What can hang from each mark
maperu: dudokod fide sema
pedar: nepufi temaduv
dudokod: maperu pedar
temaduv: bora
bora: temaduv tufepe
sema: maperu sugavud
zame: fide sugavud
nepufi: maperu pedar
fide: kupufi maperu zame
kupufi: fide
bere: maperu

(in the rows, 128 means zero)
Known rows, with every way that one mark hangs from another
{dudokod maperu pedar}: [161 110 169 109 110  94 163 155  87  96 138 113 141 184 149 137 128 152
  95 124  93 150 145 159 159 115 195 135 134 191  70 141]
{pedar nepufi {temaduv bora}}: [116  55 166 168 131 154 134 106 136  77 164 163 106 110 141 183 135  70
 172 105 107 143 167 130 126  53 145 122 142 181 106 190]
{nepufi {maperu dudokod {fide kupufi}} pedar}: [135 163  98 148 119 106 117 134 134 107 121 141 150  91 110 144 103 117
 101 166 101 171  84  79 117 184 103 116 156  57 189  86]
{bere {maperu dudokod {sema sugavud}}}: [ 75 134 147  94 154  85 101 147  96 176  89  93 133 137 124 140 151 119
 157 130 190  66 137 110 102 136 108 130 118 127 117 136]
{kupufi {fide {maperu dudokod} zame}}: [120 203  79 116 137 128  86 144 145 166 118 162  88  97 137  85 107 154
  81 104 171  95  86 146  83  91 163 116  99 119 155 133]
{bora tufepe}: [133 121 109 138  94 111 122 119 141 133 137 141 134 106 103 118 163 131
 132  89 134 152 153 159 125 110 134 145 112 170 116 123]
{sema {maperu dudokod}}: [130 150 105 131 150 111 109 147  95 156 164 101  85 140  91 102 119  96
 131 119 154 116 156 116 111 122  91 115 122  85 114 148]
{maperu dudokod {fide kupufi} {sema sugavud}}: [114 114 143 119 118 147  98 149 124 151 108  69 172 116  89 132 134 121
 144 194 138  91 131  88 174 196  27 116 132 129 161 100]
{dudokod {maperu fide} {pedar temaduv}}: [156  74 175 143 141 102 191 125  98 107 147  74 138 182 160 157 133 129
 105 147  52 125 168 140 169 123 173 134 186 160 102 122]
{temaduv bora}: [116 141 135 147 126 124 154 111 104 102 127 176 112 139 105 147 123 118
 140  93 164 161 118 141 101 116 160 115  98 182 124 159]
{nepufi {maperu dudokod fide sema}}: [148 149 111 150 141  73 150 139  95 158 127 132 125  99 133 150 149  91
 145 155 120 102 138 134 134 217  72 137 172 119 159 118]
{sema {maperu dudokod} sugavud}: [114 140 114 102 137 106  98 128  85 149 131  88  97 145  96 110 121 112
 132 120 191  97 118  83 121  97  75  98 124 102  91 135]
{fide kupufi zame}: [143 132 108 124 106 198  97 130 118 128 156 135 175  95  91 115 102 140
 112 116 110 171 109 141 121 109 150 108  94 140 130 129]
{kupufi {fide {maperu dudokod sema}}}: [120 181 130 124 150 112  83 178 166 151  99 152  94 126 153  95 147 157
 128 144 165  68 124 152 109 156  90 141 120 122 155 123]
{dudokod maperu {pedar temaduv}}: [148  65 184 122 123 123 163 141  95  97 140  90 122 168 172 156 134 150
 116 127  52 129 165 143 157  89 200 140 184 182  74 126]
{dudokod {maperu fide} {pedar nepufi}}: [182  87 187 130 115 101 162 128 108  87 149  94 153 167 141 151 116 100
 103 162  72 118 176 166 191 113 153 140 140 179  89 174]
{kupufi {fide zame}}: [156 178 112 125 143 117  91 138 123 133 121 147 143 101 128  95 107 162
 108  74 139  92 108 160  73 127 172 111  89 149 121 154]
{kupufi {fide maperu}}: [155 175 135 130 135 132  80 134 164 113  85 190  81 145 156  91 118 178
 106  96 171 109  88 164 108 122 148 129  83 129 120 137]
{maperu {dudokod {pedar temaduv}}}: [101  89 128 116 136  93 138 154 108 128 167  97 110 132 149 159 167  96
 144 131  70 103 165  81 126  87 163 138 169 163 145 112]
{sema {maperu {dudokod {pedar nepufi}}} sugavud}: [113  91 144  60 127  83 106 126 125 105 167  77 116 139 130 142 140  74
 117 157 177  91 149  67 162  55  81 107 157 121  65 163]
{pedar {nepufi {maperu dudokod}} temaduv}: [166  70 142 148 116 113 101 132 115  98 171 139  72  67 178 179 130  65
 169 117  69 106 157 103 121  66 117 131 186 121 110 163]
{sema {maperu dudokod {fide zame}} sugavud}: [108 166  82 115 160 111 138 101  94 184 147  65 138 125  79  98 113  88
  86 135 195  89 109 102 118 111  85  92 138  85 119 126]
{nepufi {maperu dudokod fide} pedar}: [136 185  90 164 138  46 148 122 115 130 119 146 130 106 130 152 117 112
 110 123 122 143  91 100  85 174 129 116 176  81 179 104]
{dudokod {pedar nepufi}}: [158  85 158 106 109  96 128 141 137  82 157 127 139 135 137 161 160  94
 133 115 102 129 162 123 156  80 154 140 118 186  93 183]
{pedar temaduv}: [145  99 147 161 135 149 124 121 112 116 144 128 116 132 141 144 150 129
 171  81  83 128 147 128 112 100 143 132 138 154 112 140]
{bere maperu}: [127 146 141 124 160 106 108 126 104 143 108 143 110 152 126 126 133 130
 149  85 155 131 130 155  93 126 172 137  70 118  99 165]
{fide kupufi maperu {zame sugavud}}: [105 121 114 115  91 227 117 125 187 152 119 178 129 135 131  77  92 160
 107 107 130 184  96 160 127 104 143 128  92 128 135 103]
{kupufi fide}: [173 161 143 139 136  89  84 161 123 116 106 151 113 121 141 100 114 166
 133  86 140  98 125 153 100 149 141 126  77 155 120 143]
{zame {fide maperu} sugavud}: [133 122 119 159  94 172 170  96 145 108  97 178  51 159 148 104 120 186
 162 102 157 176 125 136 122  99 134 160  88 120 134 125]
{zame fide sugavud}: [145 110 130 154  98 127 171 109 105 106 117 133  98 140 126 110 116 177
 183  94 114 156 152 128 105 138 131 155  88 148 129 136]
{nepufi maperu pedar}: [150 162 132 144 113  79 134 122 130  77 115 181 139 116 145 156 128 153
 118  82 118 171  79 129  80 142 168 121 159 102 104 125]
{maperu {dudokod {pedar nepufi temaduv}} sema}: [101  50 160 123 141 106 132 170 145 116 178  78 137 112 169 177 192  57
 180 165  64  76 216  91 162 100 102 154 206 166 132 151]
{maperu fide}: [164 140 127 159 138 114 146 116 102 142 130 127 132 145 105 122 135 121
 135 106 127 124 125 148 126 161 117 129  99 157 140 140]
{bora temaduv tufepe}: [100 103 127 161  99 112 122  92 140 108 148 122 120  98 102 125 174 120
 122  76 104 153 177 183 187 117 136 166 121 170  95  93]
{fide {maperu {sema sugavud}}}: [117 131 167 122 115 174 122 103 156 118  85 142 122 151 146 129 163 159
 133 113 193 119  88 136 153 113 106 131 126 160  90 128]
{zame {fide kupufi maperu}}: [144 134 112 141  86 231 120  88 148  66 133 152  94 119 117 127 115 184
 133 158 119 197  95 116 152  84 114 147  73 100 141 128]
{dudokod {maperu fide} pedar}: [175 120 160 126 122  91 182 133  87 111 121  94 146 185 135 141 118 136
  87 145  86 134 147 165 176 148 167 136 142 170 108 131]

Rows
[131 168 153 140 148 134  95 159 179 121  82 164 109 146 159  95 153 168
 136 122 174  95 117 175 121 159 113 143 113 135 123 141] => {kupufi {fide {maperu sema}}}
[104 120 136 101 137  61 156 139 113 148 121  62 171 150 127 142 183 102
 135 180 141  66 137  81 171 173  90 127 172 172 145  99] => {maperu {dudokod pedar} fide {sema sugavud}}
[133 102 128 139  77 227 132 109 170  88 105 170  79 144 135 103 105 201
 154 147 115 209 117 113 158 107 104 156  74 112 149 101] => {zame {fide kupufi maperu} sugavud}
[125 118 110 134 151 177 141 124 147 166 146 109 152 149  84  76  81 125
 116 147 129 156 137 142 135 170  75 108 122  73 145 100] => {sema {maperu {fide kupufi {zame sugavud}}}}
[140 155 121 125 128 100 112 151 145 159 103 165 134 132 152  63  91 174
 132  64 149 102 130 167  75 158 169 122  93 156 130 136] => {kupufi {fide {zame sugavud}}}
[144  94 133 149  86 184 135 117 124  88 119 142 114 132 115 106  96 185
 181 148  83 183 150 116 143 149  97 162  76 124 159 122] => {zame {fide kupufi} sugavud}
[136 123 137 164 130 105 135 111 146  76 120 166 131 115 166 175 145 144
 142  85  80 159  95 113  81 114 174 130 204 104 106 117] => {nepufi maperu {pedar temaduv}}
[ 92  82 121 103 111 184 112 147 168 103 157 126 100 125 162 138 149 118
 115 176  76 147 126  73 172  53 138 136 155 115 162  82] => {fide kupufi {maperu {dudokod {pedar temaduv}}}}
[131 152 111 124 159  91 119 106  90 161 128  69 114 150  86 105 118  90
 123 142 193  84 122  90 147 130  55  95 135  82 111 118] => {sema {maperu dudokod fide} sugavud}
[125 135 113 105 146 186 109  93 133 136 148  77 169 128  67 108  97 120
  88 150 167 129  94 106 158 127  77  81 117  78 107 114] => {sema {maperu {fide kupufi zame}} sugavud}
[162 109 200 123 112 132 121 138  92 125  98  89 168 167 132 134 127 167
 132 130 147 111 138 165 160 143 120 125 147 188  51 141] => {dudokod {maperu {sema sugavud}}}
[133 175 106 135 115  49 131 145 116 120 119 163 125 103 134 148 129 131
 113 104 122 157  94 104  67 141 154 115 172  92 143 115] => {nepufi {maperu dudokod} pedar}
[142 120 136 118 139 171  97 103 128 115 131  87 152 154  79 113 101 123
 112 163 167 135 101  98 180 141  42  98 115  88 101 115] => {sema {maperu {fide kupufi}} sugavud}
[174  82 128 166 136 102 128 114 105 118 166 127  83  71 165 178 129  45
 160 139  68  94 160 106 145 105  94 133 184 106 140 143] => {pedar {nepufi {maperu dudokod fide}} temaduv}
[102 123 116 120 146 151 133 119 147 182 107 124 157 143 113  98  89 136
 128 127 127 150 132 147 114 173 143 125  83  96 162 120] => {bere {maperu {fide kupufi {zame sugavud}}}}
[207  90 150 148 108 153  93 109 133  76 150 161 131  83 139 156 104  92
 137 164  81 154 125 125 177 133  79 132 120 105 126 158] => {pedar {nepufi {maperu {fide kupufi}}}}
[158 161 104 147 145 112 164 108 110 143 138 140 172  90 131 153 143  99
 118 133 122 124 111 177 126 195 128 126 170 120 119 132] => {nepufi {maperu {fide zame} sema}}
[131 169 102 158 129  82 188 105 154 135  98 174 174 132 138 118 108 146
  95  82 122 176  83 148  70 180 174 117 172  99 142  88] => {nepufi {maperu {fide {zame sugavud}}} pedar}
[117 109 136 121  85 239 119  96 167  62  92 123 118 125 124 142 143 193
 152 187 167 164  90  92 187 104  70 140 100 116 111 105] => {zame {fide kupufi {maperu {sema sugavud}}}}
[101 147 123 125 177 165 116 136 134 167 125 100 198 116  97 136 128 117
 127 165 124 111 130 151 130 188 113 132 104  85 150 138] => {bere {maperu {fide kupufi zame} sema}}
[153 102 146 150 103 174 146 130 116 156 130 117 174 154 108  85  50 161
  96 143  80 168 150 180 149 169 132 127 115 145 138 110] => {dudokod {maperu {fide kupufi {zame sugavud}}}}
[146 145 123 130 123  83 129 153  89 142 134 151 122  86 149 151 141 101
 154 138 124 111 138 130 117 180 103 139 164 121 126 125] => {nepufi {maperu dudokod sema}}
[120 154 148 123 113  83 130 128 150  89  77 141 184 128 155 164 152 157
 128 108 158 145  65 103 108 167 125 116 190 122  78 114] => {nepufi {maperu {sema sugavud}} pedar}
[130  99 120 107 126  68 152 143 103 102 163 126  91 101 185 180 158  97
 133 125  67 123 139  75 131  97 167 133 208 131 116 103] => {nepufi {maperu {dudokod {pedar temaduv}}}}
[117 140  94 140  83 209 110 114 122  93 138 140  67 100 108 116 112 169
 135 178 117 179 111  90 144  84 104 148  81  82 180 118] => {zame {fide kupufi {maperu dudokod}}}
[105 143 112 132 165 103 165 105 129 207 105 132 139 159 125  99 109 122
 133  82 146 114 141 175  79 162 170 137  92 117 150 133] => {bere {maperu {fide {zame sugavud}}}}
[ 91 145 132 117 164  88 111 162 103 179 121 106 125 139 118 134 148  98
 168 135 151  84 167 141  95 164 114 148 115 105 139 152] => {bere {maperu dudokod sema}}
[ 90 128  92 103  90 210 111 135 165 182 126 159 116 119 123  67  87 141
 105 125 136 165 114 125 108 106 125 125 100 108 173  83] => {fide kupufi {maperu dudokod} {zame sugavud}}
[121 145 106 124 161 167 114 111 128 162 131 119 170 118  90 122 101 125
 106 139 123 138 112 147 119 141 154 117  72  90 151 140] => {bere {maperu {fide kupufi zame}}}
[114 140 113 121 154 124  95 138 108 174 122 102 125 123  86 118 106 106
 136 175 117 116 137 112 130 156 101 129  74  73 190 125] => {bere {maperu dudokod {fide kupufi}}}
[ 92 110 132 121 104 231 131 135 204 152 108 161 165 132 136  89 129 160
 131 135 134 174 121 169 136 148 113 143 121 128 142 105] => {fide kupufi {maperu sema} {zame sugavud}}
[108 168 143 109 133 110  75 157 163 148  67 132 105 127 156  97 144 163
 123 139 201  53  99 116 125 138  82 121 121 135 128 116] => {kupufi {fide {maperu dudokod {sema sugavud}}}}
[ 61  87 122 119 134  92 176 138 109 102 164 122 103 136 149 185 148  80
 138 133 108 126 150  67 117  79 176 115 181 182 151 117] => {maperu {dudokod {pedar {temaduv bora}}}}
[132 150 110 156 160 131 168 121 119 164 137 108 192 124 103 126 154 110
 134 125 130 108 138 170 119 185 123 128 135 147 146 140] => {maperu {fide zame} sema}
[148 140 107 146 125 186 120 113 123 134 153 119 187 107  82 113  97 121
 101 136 104 153 103 134 139 148 122 113  94 126 158 122] => {maperu {fide kupufi zame}}
[ 76  36 143 119 105 109 167 102 184  64 182 134 124 105 150 202 185  59
 131 132  89 153 200 110 167  37 166 138 187 206 122 152] => {dudokod {pedar nepufi {temaduv {bora tufepe}}}}
[ 68 154  92  85 132 137 166 152 157 163 144 117 138 133 148 131 172 113
  84 143 153 116 121 124 123 101 168 135 169 138 136 115] => {fide {maperu {dudokod pedar} sema} zame}
[141 185  98 124 130 150  98 122 171 133 107 177 109 117 144  84 109 171
  77  77 173 108  71 176  89  94 185 114  89 135 119 143] => {kupufi {fide maperu zame}}
[ 80 142 121 100 129 114 156 162 155 141 123 123 122 150 149 137 175 116
 116 161 147 117 131 112 148 121 134 146 155 145 143 116] => {fide {maperu {dudokod pedar} sema}}
[110 164 109 133 179  76 128 126  91 194 119 103 104 140 106 127 129  94
 143 127 151  92 147 131  96 149 126 124  84  94 167 142] => {bere {maperu dudokod fide}}
[ 83 137 118  71 155  65 132 156  96 154 132 108 106 151 131 149 146 110
 122 129 131 103 145  97 107 112 187 137 106 130 132 138] => {bere {maperu {dudokod pedar}}}
